Each row comes from the steps of one path. Every step used is in the known rows, and no mark comes twice. Write the path behind each row, first mark first.
In the rows, zero is written as 128.
Known rows:
j > x > p > q > h: [140 100  94 146  80 128  85 128 109 158 141 152 126 133 114 133 146  78
 143 115  87  90 138 114 172 174 201 160 153  89 105 112  95 111 123 114
 158 135 158]
h > j > q > x > p: [169 165 142 123  70 136  67 187 157 164 141 149 117  85 119 119 118  71
 125  86 155 114 137 114 126 158 168 161 123 130  86 120 149 105 111 133
 144 153 168]
q > h: [126 119 111 130 136 125 126 161 130 150 129 119 143 138 145 165  77  90
  92 105 129 123 137  98 128 143  84 157 122 116  97 112 145 119 142 133
  96 145 158]
j > k > y > q > h: [121 164 133  76 114  96 114 155 130 128 105 144 135 139 136 152  61 102
  91  32 172  97 125 112 108 170 192 146 138  86 116 139 118 136 107 125
  99 129 210]
h > y: [125 131 147  75 124 124 113 132 134 145 119 120 126 137 116 126  84  74
 114  69 139 119 160 125 107 164 149 150 118  65 100 116 165 180 130 133
 100 136 169]
p > y > q > x > j > k > h: [125 119 166  95 110 119  88 138 121 166 130 118 130 152 132 159  56  72
  70  60 162 116 136  99 122 162 220 152 166  43  96 129 111 132 101 159
 108 128 163]
p > x > k: [136 153 109 146  97 126 140 132 109 142 151 156 102 159 110  89 140  84
 102 106 115 128 151 106 129 158 174 170 156  81  83 140 131 157  90 140
 169 124 169]
j > k: [121 185 105  99 105 114 125 159 133 120 113 163 135 125 119 125 123  97
 107  72 143 103 114 122 124 153 164 149 142 133 109 150 116 138 110 115
 133 120 201]
h > p > q > x: [167 173 128 118 109 126  91 140 151 154 136 150 174  90 117 125 135  68
 145 104 149 116 146 113 137 176 204 143 142  68  91 101 104 127 119 100
 153 148 182]
j > p > y > q > x > k: [123 151 136  85  81 114 101 150 153 150 111 127 133 110 121 129 116  70
 102  97 132 103 142 127 127 147 231 161 150  32  88 108 111 137  82 126
 137 112 192]
p > h > j > x > k > q > y: [139 141 132 150  24 116  72 183  98 147 153 134 112 148 124 135  78  72
  72  73 132 119 128 107 156 136 183 167 148  84  63 130 149 113 126 129
 138 145 151]
p > x > k > h > j: [139 155 120 166  86 123 122 158 112 146 146 146 112 164 116  92 127  73
  84  88 118 130 145 109 140 149 175 180 153  89  66 139 147 154 109 143
 163 137 163]
k > y > q > p > h > x: [136 126 153  88 129 107  94 119 132 167 134 106 156 152 133 149  60  95
 101  76 167 125 163  98 116 178 209 151 130  31 106 108 131 138 106 127
  95 144 154]
x > p > q > h: [125 104 109 128  97 113 101 180 123 140 164 121 144 120 137 146 116  78
 132 132  96 132 101 138 164 165 203 136 155 132 119  82 105 152 126 129
 147 142 170]
y > q > j: [145 142 159  93 117 131  98 169 123 162 150 133 132  75 127 158  81  89
  99  67 166 161 138  98 112 155 141 139 154 109 134 107 145  82 109 146
 123 126 173]
q > p: [158 161  82 144 133 129 100 149 159 161 119 126 177 102 126 114 139  87
 129 131 117 108 136  96 126 153 152 154 130  99 103 104 138 144 114 127
 127 141 146]
x > p > h > j: [133 141 113 158  74 109  94 198 136 140 163 106 127 144 131 126 136  75
 117 128  87 141 104 130 171 139 188 164 155 154  78  87 138 152 129 135
 157 149 149]
h > p > x > k: [162 196 109 151 117 119 120 144 147 144 131 157 136 131 111  90 165  71
 133  94 128 112 149 105 141 161 185 173 149  76  72  98 119 160 108 109
 176 146 190]
p > y > k > h > j: [ 97 137 162 104 118 116 115 169 133 164 137 117 131 167 125 144  56  76
  67  47 154 113 132 119 126 130 204 168 161  95 101 114 130 160 117 149
 110 122 166]
j > q > y > x: [125 110 140  68 107 135  81 123 121 166 160 166 112 129 114 144  97  89
 122  72 145 119 163 132  99 164 151 156 115  51 102 126 122 120  89 108
 104 133 192]
p > q > y > k > h > x: [122 117 154  89  90 114 101 147  95 155 168 147 149 127 110 148  59  77
  89  74 145 141 138 136 136 166 222 126 145  76 122 119 110 143 113 113
 110 128 186]
y > x > p: [142 125 105 138 135 122 125 115 144 181 163 125 125 153  95 114 200  82
 142 114  84 128 158 104 141 172 135 188 146 130  87  95 124 113 119 110
 140 134 171]
h > p > x: [164 185 111 142 137 133 109 126 163 152 129 156 153 128 116 104 163  73
 142 108 130 126 163 104 137 163 182 169 143  71  78  96 122 139 110 113
 161 154 177]
y > x > k > q: [133 134 121 120 103 118 136 124 102 175 163 139 114 141  95 108 161  83
 109  66 132 115 148 103 133 172 129 181 140 101  91 127 124 107 119  98
 144 119 192]
p > y > q > j > k > h > x: [112 125 179  89 113 126  81 150 122 165 139 129 143 147 132 167  48  71
  55  54 171 126 135  93 122 151 215 157 167  54 114 113 118 125 105 156
 104 131 162]
q > y > k > p > x: [150 154 103 109 127 112 127 128 122 167 141 131 132 150  87 106  99  79
  93  55 137 124 159 117 111 149 189 155 137  79 103 111 122 152 101 120
 102 133 188]
h > p > y > x: [138 164 130 111 142 124  98 123 169 172 133 136 147 148 112 128 145  69
 131  86 144 102 160  94 127 158 185 177 149  52  82  75 114 141 116 111
 134 149 176]
x > k > h: [102 150 113 132  94  98 139 185  90 134 141 118 119 154 118 113 109  85
  86  71 128 113 108 133 149 133 131 165 134 113  79 132 139 180 141 111
 151 120 170]
x > j > y > k: [139 138 104 126  81  98 106 192 131 141 146 103  94 131 105 138 148 113
 115  79 155 128 122  79 137 145 167 159 162 135 119  95 141 161 110 157
 110 149 175]
k > p > h > j > q > y: [139 132 106 130  70 123  73 174 140 150 151 112 154 142 114 127 114  65
  87  79 158 128 135 125 137 130 201 171 137  83  76 114 119 123 120 120
 135 159 154]
q > h > j > k: [150 164 118 146  95 117 102 208 151 142 111 136 132 115 142 155  73  81
  76  69 146 106 119  85 129 142 108 162 129 154  89 115 159 108 141 143
 104 157 180]
x > j > q > h: [144 108  99 139  80 117  85 196 126 143 158 130 105 119 130 152 122  99
 117 106 168 132 115  97 149 155 129 154 148 147 105 109 130 133 113 153
 119 158 163]
y > k > h > p > x: [137 173 143 150 138 111 148 166 132 153 131 134 165 141 117 115 115  76
  90  39 126 129 137 135 149 143 168 184 151 137  84 126 121 149 129 109
 141 120 203]
k > y > x > j > p > q: [135 119 102  97  98  99  96 123 150 171 150 110 123 164  99 129 139 104
 134  91 168 118 170  85 119 179 197 169 148  62 101  94 135 132 102 134
  95 156 160]
k > y > q > j: [129 134 144  62 128 110  95 140 132 165 140 109 132 132 125 153  54 107
 110  56 195 136 159  93  95 167 180 141 137  54 131 100 150 123 108 146
  86 145 156]
q > y > k: [135 158 118  89 129 107 133 140 115 163 141 134 117 138  97 125  74  92
 100  58 135 125 150 120 108 146 153 140 129  98 112 110 139 156 109 118
  89 123 189]

Which path is each row?
[136 140 133 158  45 126  79 175 124 146 149 135 120 148 129 143 100  77
  86  98 120 128 140 101 152 131 161 175 152 106  62 132 153 101 126 137
 143 144 137]
p > h > j > x
[108 153 125  81  88 117 111 161 156 146 115 130 150 114 121 127 115  77
 105  87 144 106 131 143 139 138 240 163 151  65 108 105 107 141  90 118
 128 113 201]
j > p > y > k > q
[134 160 101 121  81 109 122 177  90 144 140 132 136 104 120  99 112  83
 103  75 153 100  98 123 149 158 174 146 133  98 109 123 121 161 122 106
 158 121 185]
x > k > q > p
[140 127 130 106  99 135  90 178 112 163 138 123 155  98 145 156  57  76
  91  67 184 131 117 114 149 160 143 138 113 108 117 116 143  86 149 122
 107 157 171]
k > q > h > j
[132 172  99 134  85 111 114 154 131 122 122 144 171 151 113 120 144  76
  76  71 147 104 116 118 149 148 208 175 150 118  84 154  87 132 115 103
 145 134 191]
j > k > p > h > x
[136 176 134  75 110 101 114 134 131 137 104 147 139 135 123 135  78  99
  99  36 172  95 136 110 103 178 207 147 139  75 108 153 114 132  98 122
 107 125 203]
j > k > y > q > x
[138 144 124 132  96 118 130 126 102 156 160 138 144 145  87 102 158  68
  91 106 152 115 142 103 166 169 187 168 132 105  94 126  91 148 122  88
 164 133 167]
h > x > k > p > q
[133 183 138 107 139 115 116 151 161 156 126 136 149 133 118 125 115  73
 121  68 154 101 139 112 131 148 205 166 154  81  96  80 107 165 114 113
 139 135 192]
h > p > y > k
[130 126 144  80 127 105  93 133 135 162 132 104 150 144 139 151  52 100
 108  71 166 125 155 106 105 171 206 144 134  31 110 105 137 141 104 135
  95 140 158]
k > y > q > p > h
[130 110 168  91 140 124 119 156 117 158 135 125 128 101 148 181  51  85
  91  69 143 149 139 115 120 163 122 137 132  94 117 113 130  90 123 129
 114 122 190]
y > q > h
[133 129 147 122 129 125 119 114 115 174 160 125 153 162 105 121 137  66
  99 112 130 123 138 112 180 176 218 168 140 114 106 103  89 150 121 104
 139 138 162]
h > x > p > y > k > q
[114 115 138  79 116 124  99 119 143 162 138 117 115 154 108 153 148 107
 118  76 119 112 172  83  94 153 149 179 128  34 105 105 145 123 109 124
  93 142 182]
j > y > x
[113 123 148  98  85 105  90 151 127 152 141 120 122 151 111 147 141  93
 104  50 119  98 150  95 114 153 185 184 140  23  92  98 132 149 116 112
 115 142 203]
j > y > x > k > h > p > q
[149 125 115 161  92 125  82 182 145 166 122 125 120 138 136 155  84  71
  91  88 122  93 136  78 146 146 138 174 138 116  84  93 149 107 142 149
 112 162 150]
q > h > j > x > p > y
[131 120 133 119  84 137  70 168 135 142 147 155 162 107 152 146  96  86
 112 105 131 114 127 137 125 148 179 162 132  75  92 135 115 135  91 121
 136 131 173]
j > q > p > h
[156 160 110 165  75 116 103 208 157 146 115 130 126 113 136 135 100  72
  80  93 126 109 133  89 138 137 129 177 134 123  71 100 162 116 126 145
 123 155 178]
q > h > j > p > x > k
[147 172 143 115 108 117  82 155 144 161 126 145 134 117 118 131 113  66
 114  57 159  93 140  91 134 156 213 165 164  45  95  76 109 139 111 121
 150 140 184]
h > p > y > q > j > x > k
[126 134 145  74  99 103  86 154 137 155 137 105 142 133 132 155  56 101
  98  62 181 137 154 101 105 157 202 152 146  42 114 100 147 122 101 145
  90 144 161]
k > y > q > j > p > h
[156 124 106 167 111 118 112 159 138 157 133 116 149 142 126 154 127  80
  82 127 134 124 143  71 168 157 108 176 129 135  80 102 132 117 137 129
 101 164 154]
q > h > x > j > p
[138 118 179 108 129 119 128 149 103 161 142 131 126 112 137 169  65  77
  74  67 143 140 141 103 138 171 129 149 130  98 106 118 120 100 123 115
 126 121 195]
y > q > h > x > k
[134 157 132 130 111 118 143 122 102 156 153 142 124 152  94 106 149  79
  94 113 139 117 147  96 160 164 141 170 123 119  87 130 116 151 124  93
 153 128 162]
h > x > k
[152 172 160 111 108 118  87 190 130 148 128 143 155  77 132 154  85  79
  85  33 167 142 120 103 125 156 167 151 160 112 117 112 132  92 117 133
 127 132 200]
y > q > j > k > h > p
[137 119 148 156  63 113 101 157  99 147 178 128 133 173 120 148 101  80
  62 102 132 149 138 102 168 147 173 176 155 116  67 134 118 140 109 127
 122 142 155]
p > h > x > j > q > y > k
[114 124 151  45 142 108 111 120 128 162 135 110 122 145 128 152  55 107
 122  62 185 132 162 115  98 175 188 134 125  40 126 109 137 134 109 127
  96 135 166]
k > y > q
[125 109 123  95 118 135 107 151  99 158 141 120 164 112 148 161  60  83
  95  79 174 132 120 123 148 163 139 135 114  88 122 125 127  96 146 113
 103 147 171]
k > q > h
[159 123 103 145  86 135  88 136 124 153 164 157 100 151 112 112 139  88
 116 116 140 147 157  95 132 168 190 161 160  81  91 126 130 139  78 164
 136 156 158]
p > x > j > q > y
[148 153 129 140  76 120  87 187 135 153 149 111 163 124 109 143 119  93
  61  58 155 128 140  60 119 125 171 191 164 103 113 102 146 122 113 154
  96 154 160]
q > j > y > k > p > h > x
[135 130 134 159  58 115  99 156  97 137 167 125 150 169 127 146 116  79
  63 112 144 148 121  98 184 154 180 171 156 122  70 144 114 125 123 123
 132 149 150]
p > h > x > j > k > q
[136 132  95 119  67 122 101 117  73 160 132 160 101 137  95 107 124  83
 118  64 134  75 142 109 154 167 178 158 134  52  99 140 110 119 121  96
 151 121 171]
j > x > k > q > y
[107 140 137  68  95 121  94 152 163 147 114 128 136 109 127 143 112  76
 113 105 137 118 142 136 127 142 229 153 148  38 104  95 114 131  85 126
 130 117 190]
j > p > y > q
[133 130 108 134  82  96 101 198 127 141 144  95 106 142 110 142 139 110
 103  71 152 130 118  84 145 141 166 165 160 131 110  98 144 164 121 156
 105 153 170]
x > j > y > k > h
[158 136  84 135  91 103  90 132 125 170 153 123 117 171  85 123 138  82
  92  74 131 122 155  82 125 158 161 170 149  81  75 104 132 129 108 128
  88 158 170]
q > y > x > j > k > p > h
[148 151 110 143 142 119 115 167 153 150 118 124 161 124 144 157  98  79
 107  95 133 112 137  94 137 148 101 164 123 106  83  87 136 127 147 116
 111 159 175]
q > h > p
[114 151 105 120  63 116 104 171 155 124 126 124 155 122 131 134 141  82
 108 134 105 133 134 140 151 124 184 171 144  80  70 116 130 129 102 114
 140 126 174]
j > p > h
[149 148 103 132  78 119  81 177 141 162 147 112 138 121  98 131 152  96
  87  61 151 114 147  50 102 133 145 193 159  83 112  90 157 115 113 154
 100 158 160]
q > j > y > x > k > p
[127 126 116  59 112 131  91 127  91 165 148 128 145 117 118 138  63  84
 111  73 180 136 132 133 133 166 179 116 108  49 128 117 130 118 128 106
  95 147 170]
k > q > y
[140 140  98 139 111 113 142 124 125 174 157 129 117 154  80  95 195  79
 111  73 121 107 158  95 127 161 130 198 146 108  77 118 117 118 117  99
 153 123 185]
y > x > k > p
[105 144 131 122  89  95 132 182  91 131 130 113 117 159 118 110  92  75
  79  48 128 105 117 136 141 141 142 168 129  90  74 129 152 204 145 117
 137 124 177]
x > k > h > y
[149 141 110 130  89 124  74 173 149 165 151 113 139 120 107 142 150  99
 103  82 130 125 147  54 107 139 142 187 159  95 116  80 163 112 113 160
  92 162 153]
q > j > y > x > p
[135 135 129 167  64 112 105 157 108 134 164 126 142 177 123 144 127  82
  66 122 129 146 129  91 177 147 165 177 160 131  63 140 120 135 119 129
 133 146 144]
p > h > x > j > k
[152 130 129 126  76 132  61 162 124 168 141 117 182 105 138 139  99  76
  93  76 152 120 125 104 145 162 203 160 131  57 102 114 135 100 123 120
 114 155 168]
k > q > p > h > j > y > x
[145 149 110 132  81 117 121 146 118 173 156 139 126 121  92 104 174  80
 104  67 134 114 146  94 136 163 139 192 149 104  89 115 130  98 112 105
 141 125 195]
y > x > k > q > j > p
[104 147 109  82  93 122  98 150 170 143 113 127 142 126 121 131 130  79
 118 124 131 108 142 130 130 133 217 161 144  48  96  96 120 147  92 127
 127 125 173]
j > p > y
[110 103 173  60 115 118  91 159 126 145 124 109 116 120 145 193  63 104
  93  54 138 124 146  98  96 150 162 147 124  25 126 101 141 122 113 136
  87 137 197]
j > y > q > h
[139 121 106 144  98 111 134 138 118 171 162 131 126 148  93 114 169  74
  98  71 121 107 151  94 131 165 140 192 152 102  81 115 109 113 119 105
 146 127 191]
y > x > k > p > q > h
[157 146  92 152 102 112 117 139 141 167 152 140 109 146  88 117 200  94
 120  87 132 123 149  70 137 172 125 187 165 152  86 120 128 102 110 131
 126 141 181]
y > x > j > k
[112 150 134  79  99  87 138 160  96 142 142 120  90 144 115 118  79 101
 105  51 166 106 129 118 115 161 175 146 137  73 109 116 132 176 109 119
 138 115 187]
x > k > y > q
[139 137 115  98  79 139  72 158 127 171 147 128 173  92 120 135 111  75
  97  76 184 131 130 103 141 155 194 160 147  72 125 105 131  82 115 130
 109 148 168]
k > q > j > p > y > x
[146 155 115 125 108  97 114 155 119 164 136 119 137 150  92 122  99  80
  80  61 133 127 145 115 144 145 171 160 132 102  87 105 136 160 119 115
  86 140 184]
q > y > k > h > x > j > p
